Every row comes from one small tree of marks. The marks that hang from a mark follow it in brackets, in the order of their numbers. Every link used is in the known rows. Which tree was each row made from?
(in the rows, 128 means zero)
Known rows
J_675(J_798): [147 134 177  90 136 136  61  92 143 122 105 110 107 143 132 141 107 151
 132 145 145 131 108 136 146 121 137 123 145]
J_418(J_373(J_774(J_107))): [137 154 165  75 180  97 107  96 157 119 126 108 107 143 126 124 127 151
 128 159 161 134 105 124 163 113 148 123 165]
J_373(J_418 J_697 J_774(J_107 J_238)): [156 147 145  30 138 121  78 111 160 151 122 108  83 133 135 179 103 189
 138 139 184 152  68 128 146  76 130 144 173]
J_697(J_373): [134 140 176  81 149 136  58 123 165 138 111  96 104 148 119 121 116 158
 121 139 138 136 125 130 174 135 139 111 135]
J_418(J_373(J_697 J_774(J_107 J_238))): [155 153 153  51 170 117  92  95 154 148 142 100  99 136 138 139 107 159
 128 144 184 148  89 125 161  88 141 141 177]
J_418(J_373(J_697 J_774(J_238))): [157 147 164  50 143 128  84 105 161 159 144  93 107 120 148 137 109 145
 141 133 195 144  99 130 144 101 143 139 170]
J_107(J_774(J_238)): [130 138 163  73 128 119  75 106 148 150 128 104 106 116 115 140  98 141
 135 121 174 147 123 141 147 110 127 141 141]
J_207(J_774(J_107)): [142 146 167  82 166 109  90  85 145 113 105 115  94 153 105 148 113 160
 128 138 162 127 113 141 177 122 135 123 142]
J_238(J_774): [126 153 168  80 150 117  87 101 141 137 107  96 102 123 130 128 123 148
 147 156 159 128 106 129 145 129 144 119 146]
J_238(J_774(J_107)): [123 159 156  80 177 109  97  89 132 127 105 105  94 138 119 130 120 161
 136 168 148 130  93 122 160 116 142 120 154]
J_373(J_697 J_774(J_238)): [164 138 163  36 129 130  78 100 154 158 133  80  99 118 133 156 104 160
 146 130 187 147  93 139 137 113 135 146 165]
J_697(J_373(J_418 J_774(J_238))): [139 134 165  54 119 131  63 130 172 155 108  99  97 134 150 159 106 171
 135 122 152 144 103 136 161  99 143 137 160]
J_798(J_675(J_56 J_373(J_418)) J_886): [108 118 142  64 168 136  66 132 158 130  93 122 106 132 122 162 122 205
 110 133 175 158  76 112 162  43 130 112 145]
J_798(J_675(J_373) J_886): [108 110 141  82 164 127  76 121 149 133 111 120  99 129  93 129 112 166
 106 134 176 157  90 118 173 100 139 112 147]
J_774(J_107): [132 152 154  74 169 114  79  99 152 119 108 112  94 150 102 137 117 163
 119 155 151 137 106 125 167 115 131 117 149]
J_886(J_798(J_675(J_56 J_373(J_697)))): [142 126 148  90 154 161  71 100 153 139  73  93 114 132 132 158 107 198
 115 155 168 180  88 113 140  83 132 115 150]
J_798(J_675(J_56 J_373) J_886): [114 117 150  72 186 136  74 110 144 126 103 102 113 135 111 139 122 191
 106 136 169 156  91 119 171  65 133 115 144]
J_774(J_107 J_238): [130 150 142  70 159 117  70  95 147 132 109 107  88 148 115 146 103 159
 116 140 154 143 108 132 173  96 130 131 161]
J_207(J_774): [143 140 178  82 142 119  81  96 155 123 108 112 101 138 113 147 115 147
 140 128 173 125 123 149 162 137 136 122 133]
J_56(J_675(J_798)): [147 128 187  99 129 142  43  71 135 127 111 108  96 135 109 140 104 179
 130 154 149 126 107 128 136 102 131 125 128]
J_886(J_798(J_675(J_56 J_373))): [121 126 149 107 153 145  77  95 151 125  61  99 117 136 127 152 112 186
 110 156 148 173 103 117 150  88 138 112 152]
J_56(J_675(J_373(J_418))): [112 137 157  98 123 146  46 123 177 142 100 122  86 129 112 151 113 211
 117 148 168 143  80 113 147  81 129 113 129]
J_675(J_56 J_798(J_886)): [145 125 180  69 166 119  63  82 130 124 116 101 125 145 132 137 116 172
 130 143 146 126 110 143 151  82 138 125 130]
J_886(J_798(J_675(J_56 J_373(J_774)))): [135 121 158  93 152 133  98  88 148 124  64  83 122 126 134 158 116 189
 125 156 153 173  97 125 142  92 149 126 163]
J_56(J_675): [132 139 177  81 136 130  52  88 153 132 113 101  90 126  90 133 113 179
 131 153 167 127 114 125 141 110 126 117 122]
J_56(J_675(J_373(J_774(J_238)) J_798(J_886))): [137 102 170  88 131 124  65  76 130 152 129 101 104 124 119 140  94 191
 119 133 162 137  81 143 156  73 149 150 146]
J_798(J_675(J_373(J_697)) J_886): [128 111 144  66 166 144  71 127 151 147 123 113  95 124  94 134 106 179
 111 136 196 163  74 114 163  94 131 114 146]
J_207(J_774(J_238)): [142 138 167  74 130 123  72  90 149 137 110 107  96 136 126 158 100 142
 134 111 175 131 124 153 168 115 134 137 147]
J_675(J_56 J_373(J_774) J_798(J_886)): [144 117 179  72 167 123  88  87 135 128 116  84 135 140 149 142 122 193
 126 140 149 136  81 144 158  78 155 135 147]

Which tree is each row?
[138 112 166  85 129 149  36 113 155 156 126 131  91 130 112 150  98 220
 118 146 182 142  56 119 140  60 133 124 122] -> J_56(J_675(J_373(J_418 J_697) J_798(J_886)))
[133 123 176 120 131 158  46  86 144 131 103 108 100 139 119 136 102 196
 113 151 147 136  88 124 153  92 137 120 130] -> J_56(J_675(J_373 J_798))
[139 149 153  61 147 164  58 135 179 145 103  99 109 136 154 169 121 219
 123 140 178 152  64 119 144  62 125 117 138] -> J_675(J_56 J_373(J_418 J_697))
[130 106 176  86 124 119  62 100 150 141 117 122 101 125 120 152 107 212
 127 146 167 136  65 129 141  70 149 134 136] -> J_56(J_675(J_373(J_418 J_774) J_798(J_886)))
[148 128 164  66 123 154  66  94 156 166 129  77  93 114 122 153  99 207
 124 134 192 147  69 128 144  83 134 146 149] -> J_56(J_675(J_373(J_697 J_774(J_238))))
[137 143 173  67 161 136  94 103 160 127 103  68 127 134 149 149 132 195
 128 144 157 141  90 133 154  93 145 129 153] -> J_675(J_56 J_373(J_774))
[138 143 167  61 158 114  83 126 168 131 105 109  94 152 129 150 120 189
 129 150 140 140  92 122 173 104 143 123 158] -> J_697(J_373(J_418 J_774(J_107)))
[141 124 168  90 116 140  77 116 161 131  97 115 109 135 160 166 113 186
 134 141 153 145  66 130 143  96 149 130 162] -> J_675(J_373(J_418 J_774) J_798)
[153 138 164  78 140 177  48 118 162 139  96 104 114 145 173 175 112 220
 123 141 162 152  56 122 141  54 130 123 145] -> J_675(J_56 J_373(J_418 J_697) J_798)
[139 119 154  76 136 143  54 130 161 151 121 136 102 138 134 152 104 194
 122 138 176 151  58 126 150  78 139 120 140] -> J_675(J_373(J_418 J_697) J_798(J_886))
[154 122 157  75 151 148  94  91 149 139  80  76 118 121 137 165 112 202
 130 157 172 179  81 119 131  90 142 129 162] -> J_886(J_798(J_675(J_56 J_373(J_697 J_774))))
[139 142 154  76 157 112  82  79 143 128 107 115  88 150 116 158  99 156
 123 123 165 134 114 147 185 101 134 137 152] -> J_207(J_774(J_107 J_238))
[137 139 155  55 147 117  74 121 164 143 108 105  88 150 143 163 105 184
 123 133 143 148  91 131 178  84 142 139 167] -> J_697(J_373(J_418 J_774(J_107 J_238)))
[110 124 139  87 138 156  63 141 170 129  84 131  86 131 123 162 113 185
 113 138 173 165  75 103 156  85 129 110 158] -> J_798(J_675(J_373(J_418)))
[133 118 150  53 184 151  70 114 145 142 116  95 110 128 112 145 116 204
 111 136 191 161  76 114 161  62 127 117 141] -> J_798(J_675(J_56 J_373(J_697)) J_886)
[158 141 157  30 112 131  69 121 169 162 124  99  91 118 143 177 103 176
 150 127 196 150  78 132 130  91 131 144 165] -> J_373(J_418 J_697 J_774(J_238))
[125 109 173 107 146 132  49  89 137 138 119 115 102 137  99 123 103 192
 111 148 155 134  89 131 160  84 143 122 121] -> J_56(J_675(J_373 J_798(J_886)))
[143 125 161  66 155 151  52 119 156 147 115 114 119 142 152 162 111 217
 122 138 171 149  56 128 146  46 136 122 136] -> J_675(J_56 J_373(J_418 J_697) J_798(J_886))
[122 131 152  83 174 161  71 108 149 119  85  90 110 136 129 152 123 194
 109 139 161 157  90 113 163  74 130 115 152] -> J_798(J_675(J_56 J_373))
[121 114 135  60 151 144  61 147 165 151 115 136  86 123 105 154 107 194
 115 133 201 167  58 106 154  74 130 112 148] -> J_798(J_675(J_373(J_418 J_697)) J_886)
[146 118 187 105 127 145  69  77 140 131 111  92 105 129 128 143 107 200
 127 153 153 136  81 130 143  98 147 134 143] -> J_56(J_675(J_373(J_774) J_798))
[146 132 173  59 134 129  74 110 158 151 117  78 106 136 139 139 107 155
 132 123 145 142 119 143 172 121 145 140 159] -> J_697(J_373(J_774(J_238)))
[119 114 153  51 165 123  86 124 156 132  99 106 111 123 132 166 127 208
 124 134 181 158  71 117 153  51 140 125 156] -> J_798(J_675(J_56 J_373(J_418 J_774)) J_886)
[127 122 161  51 182 118  70  98 135 122 108 100 110 129  99 142 123 172
 123 137 173 144 113 122 155  75 129 117 139] -> J_798(J_675(J_56) J_886)
[127 117 144  73 138 146  85 106 146 138 100  91  95 120 133 158 104 167
 117 124 175 165  83 124 164  94 141 140 182] -> J_798(J_675(J_373(J_774(J_238))))
[132 121 169  88 171 135  66  96 138 127 109 100 131 148 141 135 116 190
 112 139 144 139  90 139 166  71 143 123 134] -> J_675(J_56 J_373 J_798(J_886))
[134 132 159  88 152 129  73  84 143 120  67  97 112 131 117 155 114 168
 128 157 151 163 123 122 135  96 131 116 147] -> J_886(J_798(J_675(J_56)))
[142 116 144  82 117 140  86 123 169 148  78 118  95 116 129 174 102 194
 133 154 184 187  63 111 125 100 142 125 169] -> J_886(J_798(J_675(J_373(J_418 J_697 J_774))))
[140 136 178  58 130 126  72 135 177 140 107 102 103 137 139 149 121 175
 140 138 149 139 102 130 157 119 143 123 148] -> J_697(J_373(J_418 J_774))
[138 145 165  69 142 110  89 102 161 143 131  99 109 125 145 130 114 132
 134 132 172 139 116 136 154 106 147 137 171] -> J_418(J_373(J_774(J_238)))
